Each row comes from the steps of one path. Every step used is in the known rows, and no mark comes twice. Write the path behind each row, first mark first.
In the rows, 128 means zero.
Known rows
fabaz -> tisefe -> besi -> tulel -> sobu: [ 75 198  82 132  95  70 142 129  70 125 125 127 169 157 118 100 118 153
 111 167 147 184 129 122 141 148 126 113 195 145 152 135  41 227 102 188
 108  96 146 145 180  51 150 132  89 135 122 155 143 107 154 144 163  86
 135 182  87 104 160 148  93 107  98 137 136 185 160 107 159  72]
ruga -> mori -> pumu -> besi -> tulel -> sobu -> tisefe -> ladevid -> zogoz: [ 98  97 106 100 107  46 164 127 149 131 106 125 122 169 126 120 117 118
 114 167 153 140 123 133 157 154 111  94 135 128 133 187  59 199 129 122
 119  41 156 152 100 105 149 103 178 139  92 154 169  80 148  91 153  53
 105 119 138 109 148 130  85 127 158 129  57 122  99  75 160  91]
tulel -> sobu -> pumu -> mori: [119 150  93 101 119  98 132 130 131 121 106 141 150 133 154 114 168 127
  91 148 154 127 131 131 136 157 143 102 106 141 152 147  75 171 125 128
 132 109 155 125 119 126 106 146 107 151 116 141 147  97 130 132 111  84
 125 149 130 117 135 124 130 124 152 124 111 147 139 107 135  90]
tisefe -> besi -> tulel -> sobu -> pumu: [ 81 178  88 119 111  81 154 139  95 124 113 136 155 158 122 113 155 143
  78 166 163 169 125 132 159 157 136 105 164 172 158 140  45 211  93 185
 119 106 159 142 155  79 135 136  93 163 119 166 145  95 146 144 133  71
 125 165  99 102 151 133 130 108 133 120 132 176 149  89 152  65]
tulel -> sobu -> tisefe -> ladevid -> zogoz: [103 144 101 111  62  75 163 125 101 172 118 119 156 140 132 127 112 119
 119 151 146 136 142 110 148 149 139  96 146 144 155 151  97 161 114 161
 120 135 144 211 160  75 132 116 148 126  94 182 155  78 146  93 157  82
 119 155 105 114 157 136 101 113 123 127  92 180 122 118 160  80]
sani -> legav -> ruga -> mori: [143  97 150 153 140  78  99 174 138 103 123 145 103 132 148 153 148 107
 115 160 161 139  89 137 109 144 128 128  68 164 103 173 157 108 177  88
 108 104 121  97  96 131 122 104 159 165 119 109 132 133 147 143 107 121
 122  79 149 162 132 135 159 127 157 134 129  68  96 130 114 161]
tisefe -> ladevid -> zogoz -> fabaz: [129 120  84 148  63 109 139 125  93 151 115 116 178 111 125 145 101 111
 146 118 118 100 127 131 153 131 118 108 140 103 155 117 102 114 137 132
 109 149 154 219 147  86 147  97 166 117  96 166 128 112 155  69 137 130
 147 144 105 156 143 147  65 117 101 161  71 137 128 166 131 116]
legav -> ruga -> mori -> pumu: [150  80 144 134 155  83 124 139 173  97 114 134  95 146 144 135 153 118
 130 166 151 129 105 145 116 139 116 124  86 126  98 187 125 148 168  76
 102  50 138  93  87 146 144  97 158 149 120  94 151 120 136 125 105 102
 111  88 158 142 116 125 113 124 167 127 109  59 104 104 128 160]
ladevid -> zogoz -> fabaz -> tisefe -> besi -> tulel -> sobu: [ 98 181  74 153  55  82 146 126  52 120 122 131 202 131 124  93 104 142
 139 144 121 140 107 116 139 138 114  89 169 121 172 109  47 184 138 179
 110 109 146 218 173  42 159 120 135 134 103 183 130 119 152  88 178  95
 147 181  81 138 165 159  87 110  80 190  80 179 138 133 156  69]
legav -> ruga -> mori -> pumu -> besi -> tulel -> sobu -> tisefe: [115 102 135 108 124  43 147 142 157 114 105 138 100 174 141 112 148 123
 102 190 173 152 108 131 123 162 112 101  99 149 113 203  92 194 143 100
 117  35 140 113  96 128 135 108 164 164  99 123 166  89 145 115 130  53
  92 115 151 109 149 120 125 126 172 127  98 100  96  68 160 110]
mori -> pumu -> ladevid -> zogoz -> fabaz -> tisefe -> besi -> tulel -> sobu: [ 71 132  82  99  85  51 136 109 107 102 116 125 181 145 134 115 123 138
 138 152 134 129 106 113 166 147 115  99 168 107 152 152  41 207 145 143
 101  66 159 152  97  64 185 110 163 117 123 164 164  98 139  92 193  93
 126 141 110 119 142 149  90  95 126 151  45 143 143 105 156  81]
ladevid -> zogoz -> fabaz -> tisefe -> besi: [112 168  82 161  68  96 132 122  60 116 125 124 193 119 122 109  96 140
 156 128 110 122 107 118 134 128 110 103 169  99 165 105  73 154 152 162
 105 119 142 200 158  52 164 105 142 121 113 165 125 134 150  83 173 121
 155 166  89 154 151 160  67 118  81 193  81 157 139 152 144  98]
verana -> sani -> legav -> ruga -> mori -> pumu -> foveku: [119  85 147 144 163  75  92 177 162  72 125 149  96 131 155 149 144 103
 134 153 150 133 106 127 131 130 143 135  84 172 106 178 121 123 185  65
 132 101 108  68  75 146 136 134 152 142 132 117 155 123 137 128 101 127
 126  58 142 184 108 116 146  94 167 130 131  65  91 136  91 155]
zogoz -> fabaz -> tisefe -> besi -> tulel -> sobu: [ 83 205  73 151  84  82 136 124  50 111 119 134 191 140 118  81 106 150
 125 159 126 172 120 113 130 148 120  97 189 117 168 114  29 214 124 178
 110 104 143 174 181  42 158 130 102 132 115 164 136 113 154 125 169  95
 138 181  82 114 174 150  76 107  86 176 111 178 159 123 165  72]
ladevid -> zogoz -> fabaz -> tisefe -> besi -> tulel: [103 174  77 157  63  89 138 125  56 115 122 127 198 125 118 101  99 141
 146 134 114 133 108 116 138 134 108  97 172 108 169 104  59 171 142 170
 109 113 145 206 165  50 160 110 138 130 109 172 126 128 151  85 174 110
 152 175  83 146 158 161  77 115  78 190  80 167 141 141 148  83]
verana -> sani -> legav -> ruga -> mori: [121  90 155 164 150 105  93 186 148  91 134 158 103 132 145 143 126  99
 122 146 144 138 111 124 117 131 149 133  88 175  99 160 145 100 184  84
 130 128 102  92 101 127 123 128 167 137 129 123 142 132 143 134 103 130
 142  67 136 190 119 125 152 107 142 141 144  79  83 154  94 157]
mori -> pumu: [119 112 126 117 154 111 122 117 150 106 112 122 121 135 131 129 135 128
 134 132 128 126 121 131 140 134 131 136 132 115 122 157 105 153 137 106
 122  91 137 100  94 144 154 121 137 131 133 113 156 125 121 138 140 125
 109 105 144 122 119 119 116 114 151 115 108 106 124 108 127 134]
tulel -> sobu -> pumu -> ladevid -> zogoz -> fabaz -> tisefe: [116 143  73 107  66  53 146 115 105 118 123 138 193 127 151 128 144 143
 124 143 140 117 114 117 153 147 134  85 141 113 165 136  60 177 131 149
 108 119 155 171 126  67 146 123 142 124 118 182 139  87 144  86 159 101
 137 157 105 126 150 147  90 104 121 158  68 166 142 131 147  73]
ruga -> mori -> pumu: [131  88 131 125 171 100 132 121 175  97 120 131  99 144 131 127 132 121
 136 148 130 135 120 142 132 128 122 126 116 109 110 170  98 162 160  98
 112  50 139  93  86 138 154 108 151 129 129 108 153 122 125 136 124 105
 113  87 153 128 112 127  96 127 160 122  94  75 115  94 129 149]
ladevid -> zogoz: [137 117 119 136  94 121 136 130 116 133 130 126 151 119 131 132 119 123
 146 113 120 101 113 128 136 119 119 115 120 125 138 119 134 112 144 134
 123 131 133 176 126 112 136 116 155 129 116 151 122 134 131  89 144 126
 141 135 120 152 125 142 126 129 112 153  95 134 114 140 124 121]
tisefe -> besi -> tulel -> sobu -> pumu -> ladevid: [ 73 161  86  99  99  68 152 133 105 123 121 136 159 159 127 121 156 142
  79 166 165 158 123 128 170 158 130 102 163 166 155 143  48 209  99 180
 114 101 162 131 133  72 140 130 113 151 125 170 146  85 146 127 146  74
 126 159 101  99 145 138 129 105 140 119 107 170 155  90 153  66]
mori -> pumu -> ladevid -> zogoz -> fabaz -> tisefe -> besi: [ 87 118  89 105  97  64 123 104 114  97 120 119 173 132 132 131 115 136
 155 137 122 113 106 116 161 137 113 111 167  84 144 149  67 178 155 126
  96  75 154 133  83  74 190  98 170 104 133 145 159 113 138  86 189 120
 133 124 117 133 129 149  72 103 129 155  43 120 143 122 142 110]
pumu -> legav -> ruga -> mori: [138 126 130 135 145  76  93 148 151  95 119 133 111 162 137 145 137 120
 101 170 141 113  93 139  97 143 100 117  81 132 112 162 129 121 151  97
 117  92 149 100 114 143 124 112 132 144 100  90 140 130 137 116  80 132
 135 102 149 155 128 140 135 139 133 132 124  89 134 118 137 176]

Write each row's path
[ 73 182  80 108 115  88 142 138  99 119 106 138 155 156 130 101 159 133
  72 167 164 164 130 132 155 164 129 103 152 167 161 139  37 214 106 169
 124  91 164 127 143  88 124 139  91 165 115 152 152  95 144 143 124  61
 125 168 104 105 147 133 131 117 140 123 121 169 157  84 151  66] : tisefe -> besi -> tulel -> sobu -> pumu -> mori
[117 166  75 156  79  96 126 114  73 127 119 121 184 117 122 117  91 133
 150 135 114 139 133 119 132 138 120 112 174  82 157 116  68 161 132 141
 105 132 144 181 168  66 156 110 129 107 110 148 132 117 157 105 152 134
 144 161  96 135 163 148  39 113  86 171  97 149 152 162 146 109] : zogoz -> fabaz -> tisefe -> ladevid
[117 134  95 101 112  73 146 132 130 118 109 138 143 147 129 133 160 142
  85 140 161 126 118 137 159 160 120 107 135 143 151 145  74 172  88 138
 141 115 152 111 112 135 112 135 122 162 115 148 133  98 146 113 122  94
 116 146 129 108 152 119 125 132 150 126 114 157 123 101 136  77] : sobu -> pumu -> besi -> tulel
[121 144  78 142  67  80 136 119  90 149 127 111 179 122 126 146  95 128
 151 130 127 128 135 130 146 133 122 118 171 101 145 135  93 156 120 145
  99 134 152 188 166  68 153 102 137 106 109 153 135 111 161  93 153 130
 151 161  98 142 145 155  48 113  90 148  97 157 140 163 134 110] : fabaz -> tisefe -> ladevid -> zogoz
[100 146  62 107  67  46 143 111 100 103 123 135 200 127 136 140 142 145
 120 137 142 115 113 120 171 151 121  90 163 105 170 129  48 183 127 158
  99 115 169 153 116  55 159 104 142 126 126 175 135  93 154  74 162 110
 147 159  94 133 143 157  80 108 119 159  57 162 155 129 141  74] : sobu -> pumu -> ladevid -> zogoz -> fabaz -> tisefe -> besi -> tulel
[ 73 176  99 123 109  96 151 141  89 131 119 134 146 162 118 103 141 139
  88 165 155 175 125 128 151 150 127 110 166 175 148 134  58 203 100 183
 122 100 149 145 161  80 137 138 101 156 119 162 142 104 142 145 141  73
 123 163  99 101 150 135 138 112 123 123 134 171 147  90 154  72] : tisefe -> besi -> tulel -> sobu
[124  62 129 103 139  80 134 115 181 100 131 131 116 141 139 143 128 118
 147 140 129 109 111 135 146 123 112 115 111  98 111 170 105 151 173  94
 101  45 146 107  60 120 165  96 189 109 129 125 153 111 125  94 147 107
 125  83 151 137 105 139  96 127 162 133  49  72 113 102 130 144] : ruga -> mori -> pumu -> ladevid -> zogoz
[ 79 175 110 108  95  80 155 128  92 150 120 126 141 157 125 106 125 134
 103 167 154 166 138 106 138 152 140 103 165 160 153 150  79 190 110 178
 123 113 136 161 158  70 134 128 115 140 114 169 158  88 138 132 163  71
 112 159 102  95 157 133 122 114 132 123 123 183 136  91 169  75] : tulel -> sobu -> tisefe -> besi
[125 107 125 120 176  84 112 125 173  85 116 129 103 159 128 134 127 123
 121 157 127 123 108 141 121 134 111 125 109 109 113 170  93 156 156  98
 115  53 150  85  87 144 152 110 141 130 117  96 160 125 122 131 110 122
 121  83 156 137 116 133 105 133 154 120  97  78 130  94 134 163] : ruga -> mori -> pumu -> legav
[ 89 141 113  98  97  87 152 144 115 140 116 138 132 166 124  99 136 136
  87 155 159 147 116 129 145 154 109 102 137 164 141 144  83 182  88 147
 155 100 135 136 130 128 107 154 136 153 102 157 133 101 141 115 145  69
 112 160 129  91 166 116 151 134 133 134 117 165 112  89 157  68] : pumu -> besi -> tulel -> sobu
[103 157  92 103 112  92 144 133 123 119 106 146 151 146 143 101 163 129
  80 153 157 146 134 127 142 164 135  99 117 157 155 138  57 195 109 148
 140 104 155 140 134 119 106 151 104 162 108 151 147  92 135 134 114  69
 117 163 119 104 147 126 153 121 143 120 117 164 139  90 143  68] : besi -> tulel -> sobu -> pumu -> mori
[ 68 179 111 110 100  78 150 123  89 141 118 123 139 158 109 108 111 134
 102 162 150 173 145 102 144 157 129 109 181 149 153 141  77 190 104 182
 124 113 140 152 157  70 141 111 117 140 118 157 155  94 143 127 166  79
 114 160  94  96 157 138 117 122 130 122 121 181 143  84 168  76] : sobu -> tisefe -> besi -> tulel
[ 80 130  89  98  79  54 154 121 108 135  93 120 157 158 124 107 114 125
 114 154 146 130 117 116 165 165 109  94 157 124 157 165  46 199 110 135
 131  83 155 174 114 102 153 117 170 142  88 169 169  85 148  85 177  67
 100 146 124 102 172 124  93 115 140 144  60 157 110  90 167  66] : mori -> pumu -> besi -> tulel -> sobu -> tisefe -> ladevid -> zogoz -> fabaz
[ 74 165  74 114  74  65 155 130  83 118 117 138 185 148 128 113 146 141
  95 160 152 143 113 122 170 155 122  86 164 148 171 127  37 200 117 183
 111 104 165 170 139  52 150 120 130 148 116 188 142  90 150 100 158  75
 135 167  90 117 154 148 116 105 121 150  81 174 151 101 155  57] : tisefe -> besi -> tulel -> sobu -> pumu -> ladevid -> zogoz -> fabaz
[124  72 117 114 131  81 133 111 164  91 126 134 131 135 138 129 121 120
 155 140 119 107 107 129 143 125 108 106 114  84 123 158  93 153 182  95
 101  45 146 122  64 108 172  93 192 110 124 129 151 114 129  86 151 109
 129  87 145 142 115 143  83 123 150 151  37  73 117 107 136 140] : ruga -> mori -> pumu -> ladevid -> zogoz -> fabaz
[ 80 140  96  93  55  60 165 137  99 166 109 126 150 165 121 113 116 126
  92 156 163 138 125 120 160 162 108  88 153 158 155 150  75 184  86 159
 146 112 147 187 143  98 117 131 158 145  83 183 145  80 155  80 161  58
 114 171 114  96 177 126 121 129 126 140  87 186 109  96 167  53] : pumu -> besi -> tulel -> sobu -> tisefe -> ladevid -> zogoz
[101 158  74 113  60  53 155 119  95 116 121 142 194 140 140 108 140 142
 111 150 142 137 117 115 155 155 125  82 147 131 169 128  42 202 117 169
 117 111 157 185 143  66 140 131 135 139 109 187 137  85 147  92 161  85
 132 173  95 114 162 147 113 104 110 156  75 183 142 112 154  52] : besi -> tulel -> sobu -> pumu -> ladevid -> zogoz -> fabaz -> tisefe
[ 76 178  64 112  66  37 149 121  81 121 128 130 192 150 129 123 130 153
 112 161 154 156 120 120 165 152 125  98 189 132 164 140  36 224 108 186
  98  98 163 156 152  37 158 117 113 130 123 175 144  91 160 107 172  87
 144 180  83 115 153 159  84 102 106 145  90 188 161 113 155  60] : fabaz -> tisefe -> besi -> tulel -> sobu -> pumu -> ladevid -> zogoz
[ 79 150  88 103  45  61 163 134  83 159 105 129 166 158 120 101 108 127
 100 156 153 137 121 114 156 164 103  82 156 146 166 138  60 182  95 159
 145 113 148 203 148  86 122 129 161 144  78 189 143  82 158  72 169  60
 117 175 108 100 187 130 109 127 117 159  77 186 112 101 173  49] : pumu -> besi -> tulel -> sobu -> tisefe -> ladevid -> zogoz -> fabaz
[111 152 100 115 107  85 157 135 120 126 114 143 151 148 135 110 161 138
  86 151 155 152 128 128 149 155 138 102 127 165 153 138  66 190  97 163
 134 116 149 152 147 111 117 147 107 162 111 165 139  91 135 135 123  82
 114 157 113 102 151 125 149 112 136 118 128 172 134  94 144  67] : besi -> tulel -> sobu -> pumu
[128 105 102  89 114  78 133 113 154 114 127 135 150 123 146 162 160 134
 113 129 148 102 125 127 161 144 136 113 122 112 141 145 107 139 124 120
 114 131 154 104  84 116 134 114 142 125 139 143 135  94 134  99 129 129
 131 120 129 125 120 132 114 118 156 118  88 129 141 126 122 113] : sobu -> pumu -> ladevid
